Each row comes from the steps of one path. Every step used is in the known rows, and no mark comes twice. Write the path behind each row, first mark first.
(in the rows, 128 means zero)
Known rows:
m-z: [127 151 103 171 183 166 133 138  95 114 140 159 131 135  96 149 135 107
 133 119 143 137  99 106 131 184 161 128 184 120 118 143 127 108]
b-e: [148 139  72 173 155 126 120 122  92  97 124 142 131 141  84 125 157 144
 116 150 127 136 111 125 122 159 129 124 157 129 100 172 123 131]
b-e-w-h: [165 116  75 180 153 150 145 147 126 127 133 160 131 157  92 123 143 106
 108 166 108 150 110 123 116 164  98 111 154 125 101 198  98 143]
w-x: [108 131 120 178 164 161 115 129 110 122  86 134 108 138  95 157 129 125
 118 115 119 179  89 116 144 149 146 121 153 137 116 139 122 148]
e-h-w-x-m-z: [ 94 181 151 162 209 198 103 157 137 122 107 155 109 158 118 120 141  97
  69 166 104 184 124  69 154 144 149 113 171 133 106 153 120 127]
a-s-b-e-h: [143 145  69 227 149 152 127 114 116 101 118 115 149 158  93 105 177 138
 134 141 154 126 143 132 155 144 144  98 127 124 101 189 117 172]
p-b-s-a: [106 145  31 193 150 165 172  63  83 131 170 135 135 145 134 126 130 114
 110 133 146 168 102 156 155 154 141 105 160 107 137 163 100 104]
z-m-x-w: [112 114 140 184 169 174 120 111  74  97  78 134  66 135  84 151 150  91
 116 101 120 164 133  83 106 147 158 121 171 147  88 154 148 131]
e-b-s: [127 132 104 177 150 133 134 116  98 153 148 125 109 136 100 134 150 118
 111 100 154 138  89 149 149 196 143 123 133  96 130 174 103 133]
p-a-s-b: [128 114  62 210 179 162 165 103 105 126 115 118 127 118  81 148 146 144
 131 101 176 135 128 129 133 145 141 111 138 100 124 140 118 131]
x-w-e-b-s-a: [ 83 150  93 170 137 165 158  73  80  97 142 145  86 170 154 139 128  45
  92  96 135 173 101 170 144 200 169 101 152 135 120 187 110 105]
b-p-a-s: [149 138  65 219 170 153 163 101  98 141 118 122  87 100  66 189 148 136
 123 112 177 141 125 125 128 176 168 118 170 120 148 113 130 103]
w-e-b-s: [108 142 105 176 153 133 155 114  98 130 158 139  97 160 114 127 137  77
 117  96 146 142  91 160 144 197 140 126 125 109 111 155 103 119]
m-x-w: [120 141 113 169 179 174 119 117  75 109  76 156  82 157 101 150 153  99
 133 113 103 173 133 103 112 160 156 106 182 143 116 152 148 122]
z-m-x-w-h: [126 101 148 185 159 186 127 114  78 118  82 139  72 149  87 164 150  59
 103 111 134 161 117  87 105 154 140 121 151 127  87 174 140 143]
a-s-b-e: [143 130  67 208 164 146 134 122  95  98 132 129 148 133  84 125 172 152
 144 114 145 118 119 139 139 147 130 107 132 122 111 191 125 153]
b-s: [127 130  87 191 165 147 149  98 100 142 154 127 108 132  89 134 137 135
 125 126 140 154  95 134 141 163 136 138 149 103 130 145 105 122]
z-m-x-w-e: [ 96 128 143 175 170 176 142 105  72  72  88 146  58 161 103 145 139  49
 116  91 113 172 134  91 107 146 154 123 165 165  66 139 157 114]
x-w: [112 140 106 156 168 164 118 111  84 107 103 132  94 146 104 140 150 110
 114 130 110 164 124 121 128 165 159 117 187 138 134 156 130 119]
z-m: [114 106 129 182 153 159 123 105 107 111 125 107  98 115  71 151 137 121
 104 121 152 151 107  99 125 153 148 144 157 126  81 140 127 129]
x-w-e-h: [108 168 117 172 154 164 124 105 102  80 109 126  87 198 129 118 148  56
 107 152 114 175 152 127 140 162 174 111 172 151  94 143 125 121]
z-m-x: [120 104 137 198 169 166 128 112  87 109 100 136  86 124  73 160 141 108
 125 103 140 159 113  82 109 149 141 133 151 133  66 132 145 128]
a-s: [131 128  99 206 189 170 146 126 101 128 132 123 108 121  69 161 149 134
 137 127 138 155 106 127 139 161 156 123 159 132 122 143 140 138]
h-e-b: [114 122 111 154 184 132 121 130  90 118 130 110 115 114 108 155 162 108
  96 117 110 136 105 146 161 182 152 126 132 112 121 170  97 132]
w-x-m-z: [100 159 143 156 203 201 106 154  98 122  94 167 119 116 114 132 109 112
 104 129 104 167  96  82 136 143 159 113 197 133 119 148 142 123]
e-w-x-m: [105 125 140 161 193 199 109 151 140 137  90 160  92 127 103 118  98 125
 101 149  74 204 130  94 137 122 129 111 179 163 117 161 130 134]
x-w-e: [ 97 152 112 151 160 161 138 110  89  84 110 147  88 167 119 132 144  70
 114 130 109 168 130 130 132 164 158 123 177 149 112 145 126 101]
e-w: [128 116 109 178 173 163 144 133 131 134 132 145 108 140  91 135 128 125
 125 148 110 173 129 116 134 167 136 121 171 137 112 147 111 116]
z-m-x-w-e-b: [ 91 126 159 164 154 166 124 126  74  90  84 141  51 149 113 147 147  38
 115  72 120 154 127 109 109 181 166 115 152 155  61 166 146 124]
a-s-b-e-h-w: [135 151  80 213 169 150 136 123 130 101 142 119 135 168  87 112 205 141
 103 148 138 137 144 122 161 152 116 101 112 115  98 190 103 155]

Write each row's path:
[123 123  92 209 171 172 142 114 107 128 126 121 130 128  85 142 157 136
 151 106 152 135 122 133 153 154 152 119 137 106 125 161 121 136]  a-s-b
[158 105  69 215 160 169 156 141 132 131 143 147 145 147  83 121 157 121
 130 137 126 128 127 135 137 155  94 102 127 114 112 220 100 157]  a-s-b-e-w-h
[ 96 140 136 164 187 188  97 139 108 122  78 146 105 121 105 133 117 128
  95 146  97 188 108 102 131 123 141 123 172 140 116 152 141 133]  w-x-m
[121  95 133 175 185 176 130 113  70 104  90 122  76 129 102 159 159  59
  90 118 102 164 124  92 128 143 136 122 134 125  99 182 117 142]  z-m-x-w-h-e
[126 121  99 154 182 165 130 115  72 111 108 124 113 140 118 153 163  72
  78 150  99 160 114 131 152 161 139 120 148 114 147 180  98 128]  x-w-h-e
[140 124  71 208 196 161 162 109 100 123 111 122  99 111  72 166 137 144
 128 129 165 148 113 123 121 147 146 117 161 122 126 122 129 127]  p-a-s
[112 161 125 168 137 145 126 122  68 112  88 163  58 169 122 169 159  34
 125  62 117 154 145 129 115 221 184 105 169 147 110 153 144  90]  m-x-w-e-b-p
[155 132  33 168 153 153 154 151 119 140 150 157 140 155 112 105 154 105
 109 155 113 137 127 133 130 155  94 100 168 119 118 210  93 134]  p-b-e-w-h
[128 128  88 222 147 163 138 108 106 140 139 119 119 116  81 171 161 127
 145  80 159 132 136 135 157 188 164 119 144 104 149 153 125 113]  a-s-b-p
[ 95 162 149 166 187 183  97 142 147 129  93 129  96 164 111 120 145 115
  67 174  90 200 133  81 153 128 131 118 148 137 101 147 118 139]  e-h-w-x-m
[116 131  72 201 152 165 161  62  95 120 161 135 119 147 113 148 114 111
 105 141 151 182  86 144 140 165 151 120 150 110 124 158 111 115]  b-s-a
[ 98 162 111 157 145 128 143 131 119 123 156 144  78 154 113 171 173  68
  85  92 132 148 126 136 147 235 151 132 133 117 113 140  99  72]  h-w-e-b-p
[109 134  84 193 139 150 146  79  99 138 150 133 115 146 123 151 125  98
 105 104 161 161  80 161 144 200 155 113 138 103 120 184 106 124]  e-b-s-a
[123 113  85 187 159 153 158  82  84 140 166 120 128 139 132 161 145  70
  72 127 146 155  68 169 170 193 134 117  97  83 135 209  74 136]  w-h-e-b-s-a
[ 80 151  95 177 157 143 177  86 112 109 186 145  94 175 138 147 142  60
  77 113 142 174  89 155 150 208 133 119 112 108  98 170  94  88]  h-w-e-b-s-a
[102 145 148 200 153 178 129  99  89  74  86 130  60 185 108 128 145  42
 106 120 128 177 156  88 119 140 168 113 156 170  51 139 146 134]  z-m-x-w-e-h
[108 125  79 188 165 144 154  80  79 123 164 113 120 124 132 155 138  94
  86 119 132 168  81 170 170 187 151 114 113 104 132 193  83 127]  h-e-b-s-a
[112 158  99 188 141 135 107 127 137 102  94 132 143 185 110 110 179 122
  77 133 117 157 128 109 168 135 110 106 101 117 101 186  90 161]  s-b-e-h-w-x
[114 157 125 150 199 187 119 147  92 122 136 168 127 115 106 120 126 113
 117 151 121 142 118  91 120 160 155 119 201 120 114 155 143 100]  x-m-z
[ 90 155 123 145 167 136 143 142 125 114 150 144  92 164 112 147 167  75
  95 110 125 151 112 138 138 203 135 123 128 117  90 149 105  90]  h-w-e-b
[ 98 152 133 156 167 159 128 134  77 104  82 165  70 176 131 145 149  42
 133  78 110 159 131 132 115 191 169 102 162 151  94 166 146 116]  m-x-w-e-b
[150 156  78 194 147 127 113 112 110 100 110 122 136 171  94 114 160 133
 104 172 136 144 130 122 133 151 147 115 153 135  85 169 121 155]  b-e-h
[141 107 108 180 164 171 150 143 140 154 138 151 115 152  93 139 127  98
 110 152 120 160 117 115 125 173 117 120 155 115 115 167 102 125]  e-w-h
[127 126 126 156 185 163 120 144  65 125  85 137  91 152 125 161 176  45
  95 106  93 152 116 129 139 188 146 105 130 113 124 207 110 142]  m-x-w-h-e-b
[142 137  63 190 145 127 142  93 100 132 111 126  99 116  86 172 141 126
 105 113 173 144 133 111 119 174 158 123 174 116 139 108 113  84]  b-p-a
